(in the rows, 128 means zero)
Known rows, with every way that one mark hangs from another:
[muka [gutin [kavi [beke [reluvof susukob]]] labe]]: |  93 | 118 | 113 | 136 | 105 | 138 | 136 | 103 | 136 |  94 | 134 | 207 | 131 | 119 | 131 | 120 |  69 | 114 | 114 |  98 | 118 | 135 |  84 |
[beke [kavi [gutin labe]] muka [reluvof susukob]]: |  93 | 106 | 114 | 115 | 101 | 191 | 133 | 118 | 126 | 143 | 120 | 150 | 126 | 127 | 131 | 154 | 115 | 114 | 136 |  90 | 119 | 121 |  46 |
[gutin [kavi [beke reluvof]] labe]: | 117 | 121 | 113 | 118 | 116 | 110 | 115 |  93 | 131 | 103 | 133 | 196 | 131 | 117 | 138 | 115 |  68 | 123 | 114 | 125 | 118 | 127 |  79 |
[puvef [gutin [kavi [beke [reluvof susukob]]]]]: | 115 | 119 | 130 | 115 | 111 | 165 | 123 | 121 | 139 | 112 | 144 | 183 | 128 | 115 | 159 | 126 |  84 | 111 | 120 |  94 | 124 | 148 | 128 |
[puvef [gutin [kavi beke] labe]]: | 111 | 124 | 117 | 129 | 126 | 125 | 122 |  99 | 122 | 110 | 146 | 196 | 128 | 110 | 125 | 119 |  54 | 108 | 122 |  96 | 121 | 152 | 113 |
[beke kavi [muka gutin] reluvof]: |  95 | 117 | 124 | 122 | 104 | 180 | 130 | 127 | 131 | 144 | 117 | 147 | 130 | 143 | 136 | 139 | 128 | 110 | 139 | 118 | 115 | 121 |  68 |
[tarim [susukob [kavi beke] muka]]: | 105 | 129 | 114 | 121 |  90 |  97 | 122 | 128 | 123 | 100 | 154 | 178 | 110 | 113 | 113 | 127 | 113 | 129 | 108 | 135 | 123 | 135 |  76 |
[beke [reluvof [susukob [kavi [gutin labe]] muka]]]: | 109 | 120 | 112 | 124 |  93 | 174 | 134 | 117 | 134 | 117 | 135 | 172 | 123 | 114 | 128 | 120 |  97 | 138 |  97 | 120 | 117 | 132 |  44 |
[tarim [susukob kavi muka]]: | 111 | 134 | 118 | 121 |  76 | 128 | 131 | 137 | 128 | 110 | 144 | 160 | 114 | 113 | 113 | 131 | 132 | 131 | 107 | 129 | 126 | 140 |  78 |
[muka [gutin [kavi [beke reluvof]] labe]]: |  99 | 122 | 111 | 139 | 120 | 118 | 128 |  97 | 131 |  98 | 136 | 210 | 131 | 122 | 126 | 106 |  60 | 113 | 110 | 118 | 115 | 129 |  74 |
[reluvof [beke [muka [gutin kavi]]]]: |  99 | 128 | 122 | 132 |  90 | 179 | 137 | 145 | 142 | 140 | 121 | 153 | 128 | 142 | 117 | 140 | 119 | 112 | 149 | 113 | 129 | 168 | 115 |
[muka [gutin labe]]: |  98 | 126 | 116 | 154 | 130 | 127 | 143 | 109 | 124 | 112 | 124 | 167 | 132 | 124 | 103 | 118 |  90 | 120 | 122 | 110 | 120 | 128 | 100 |
[beke kavi reluvof]: | 129 | 119 | 130 | 107 | 116 | 146 | 117 | 117 | 131 | 134 | 125 | 124 | 129 | 133 | 163 | 134 | 129 | 119 | 128 | 125 | 120 | 111 |  90 |
[puvef [gutin [kavi [beke [reluvof susukob]]] labe]]: | 104 | 115 | 124 | 121 | 115 | 156 | 126 | 103 | 136 | 103 | 137 | 202 | 131 | 107 | 143 | 126 |  59 | 113 | 118 |  84 | 120 | 146 | 109 |
[tarim [susukob [kavi beke] [muka gutin]]]: |  89 | 130 | 111 | 138 |  90 | 102 | 133 | 126 | 123 |  95 | 157 | 194 | 111 | 115 | 104 | 119 | 102 | 121 | 104 | 131 | 119 | 138 |  67 |
[beke kavi [muka [gutin labe]]]: |  86 | 121 | 116 | 134 | 105 | 151 | 138 | 116 | 116 | 141 | 121 | 154 | 128 | 137 | 101 | 148 | 112 | 105 | 147 | 100 | 118 | 134 |  74 |
[labe [gutin [kavi [beke muka [reluvof susukob]]]]]: | 101 | 120 | 117 | 111 | 105 | 170 | 125 | 133 | 147 | 124 | 146 | 183 | 123 | 128 | 150 | 128 | 112 | 108 | 121 | 120 | 119 | 137 |  55 |
[susukob muka]: | 126 | 132 | 123 | 120 | 124 | 124 | 126 | 126 | 130 | 135 | 136 | 135 | 118 | 131 | 122 | 119 | 129 | 130 | 112 | 139 | 124 | 132 |  94 |
[beke muka]: | 109 | 125 | 128 | 125 | 117 | 152 | 130 | 139 | 132 | 146 | 119 | 130 | 129 | 136 | 110 | 141 | 138 | 127 | 141 | 127 | 128 | 134 | 115 |
[susukob [kavi gutin]]: | 126 | 133 | 111 | 138 | 104 | 146 | 130 | 127 | 112 | 128 | 152 | 150 | 124 | 120 | 117 | 118 | 105 | 127 | 110 | 137 | 125 | 142 |  89 |
[gutin [kavi [beke muka [reluvof susukob]]] labe]: |  94 | 114 | 116 | 112 |  95 | 147 | 125 | 109 | 137 | 112 | 124 | 194 | 131 | 122 | 127 | 140 |  86 | 124 | 129 | 103 | 121 | 137 |  81 |

Rows:
| 118 | 117 | 134 | 109 |  95 | 171 | 133 | 138 | 132 | 134 | 122 | 107 | 122 | 133 | 154 | 170 | 147 | 117 | 160 |  84 | 135 | 151 | 143 | => [reluvof [beke kavi] susukob]
| 122 | 132 | 111 | 122 | 125 | 120 | 120 | 120 | 132 | 118 | 161 | 177 | 120 | 125 | 144 | 112 |  99 | 103 | 114 | 133 | 121 | 140 |  70 | => [labe [gutin [kavi beke]]]
|  84 | 113 | 131 | 133 | 101 | 201 | 144 | 144 | 149 | 129 | 110 | 154 | 134 | 136 | 127 | 139 | 132 | 125 | 134 | 105 | 122 | 127 |  95 | => [beke [muka gutin] [reluvof susukob]]
| 103 | 123 | 106 | 126 |  96 | 115 | 120 | 122 | 125 | 101 | 159 | 194 | 109 | 109 | 122 | 111 |  95 | 127 |  90 | 142 | 116 | 125 |  37 | => [tarim [susukob [kavi [beke reluvof] gutin] muka]]
| 102 | 113 | 126 | 117 | 133 | 128 | 116 | 124 | 136 | 126 | 122 | 158 | 129 | 134 | 130 | 126 | 106 | 131 | 134 | 144 | 118 | 114 |  93 | => [kavi [beke muka reluvof]]
| 109 | 111 | 106 | 138 | 156 | 100 | 117 |  93 | 122 | 107 | 141 | 187 | 125 | 116 | 125 | 103 |  55 | 123 | 107 | 134 | 112 | 107 |  59 | => [kavi [beke reluvof] [gutin labe]]
| 105 | 126 | 118 | 127 |  95 |  99 | 124 | 130 | 120 |  93 | 147 | 173 | 119 | 111 | 118 | 137 | 112 | 128 | 124 | 127 | 126 | 133 | 106 | => [tarim [susukob [kavi beke]]]
|  89 | 111 | 118 | 132 | 132 | 122 | 132 | 106 | 137 |  99 | 131 | 189 | 123 | 123 | 128 | 116 |  80 | 128 | 108 | 115 | 112 | 117 |  72 | => [kavi [beke [reluvof [susukob [muka [gutin labe]]]]]]
| 101 | 110 | 110 | 119 | 114 | 166 | 123 | 110 | 120 | 147 | 123 | 152 | 128 | 131 | 127 | 136 | 103 | 112 | 131 | 116 | 114 | 117 |  33 | => [beke [kavi [gutin labe]] muka reluvof]
|  94 | 109 | 129 | 114 | 121 | 151 | 124 | 130 | 140 | 120 | 121 | 154 | 128 | 131 | 135 | 142 | 118 | 131 | 138 | 120 | 123 | 118 | 108 | => [kavi [beke muka [reluvof susukob]]]
| 116 | 139 | 115 | 132 | 100 | 142 | 135 | 125 | 132 | 129 | 146 | 171 | 118 | 133 | 119 | 108 | 115 | 111 | 102 | 128 | 122 | 149 |  77 | => [susukob [muka [gutin kavi]]]
| 109 | 119 | 129 | 110 | 100 | 163 | 124 | 139 | 130 | 154 | 117 | 112 | 125 | 144 | 130 | 163 | 142 | 115 | 168 | 112 | 129 | 150 | 114 | => [reluvof [beke kavi muka]]
|  72 | 107 | 120 | 137 | 123 | 147 | 136 | 116 | 137 | 108 | 119 | 187 | 131 | 128 | 113 | 133 |  87 | 125 | 134 | 106 | 116 | 119 |  84 | => [kavi [beke [muka [gutin labe]] [reluvof susukob]]]
|  93 | 108 | 106 | 136 | 146 | 122 | 119 | 103 | 124 | 121 | 133 | 188 | 126 | 124 | 110 | 113 |  65 | 124 | 121 | 133 | 112 | 112 |  45 | => [kavi [beke muka reluvof] [gutin labe]]
| 119 | 121 | 108 | 130 | 127 | 122 | 126 | 100 | 104 | 134 | 142 | 143 | 120 | 123 | 124 | 132 | 100 | 107 | 127 | 105 | 121 | 126 |  69 | => [beke [kavi [gutin labe]]]
|  87 | 114 | 122 | 135 | 132 | 134 | 125 | 125 | 136 | 120 | 125 | 175 | 130 | 138 | 121 | 118 |  97 | 122 | 128 | 139 | 115 | 116 |  87 | => [kavi [beke [muka gutin] reluvof]]
| 116 | 124 | 127 | 111 |  84 | 181 | 131 | 134 | 142 | 120 | 129 | 149 | 125 | 122 | 145 | 129 | 129 | 142 | 107 | 129 | 121 | 132 |  84 | => [beke [reluvof [susukob kavi muka]]]
| 107 | 140 | 114 | 139 |  92 | 147 | 138 | 128 | 124 | 124 | 146 | 166 | 120 | 130 | 108 | 111 | 110 | 128 | 101 | 142 | 118 | 148 |  71 | => [susukob kavi [muka gutin]]
| 109 | 118 | 119 | 119 | 108 | 168 | 125 | 138 | 123 | 159 | 129 | 119 | 120 | 141 | 126 | 154 | 128 | 107 | 156 | 111 | 127 | 150 |  91 | => [reluvof [beke [kavi gutin] muka]]
| 102 | 135 | 115 | 132 |  84 | 130 | 138 | 134 | 134 | 109 | 146 | 184 | 112 | 120 | 114 | 121 | 127 | 108 | 103 | 111 | 125 | 143 |  72 | => [tarim [susukob [muka [gutin kavi]]]]
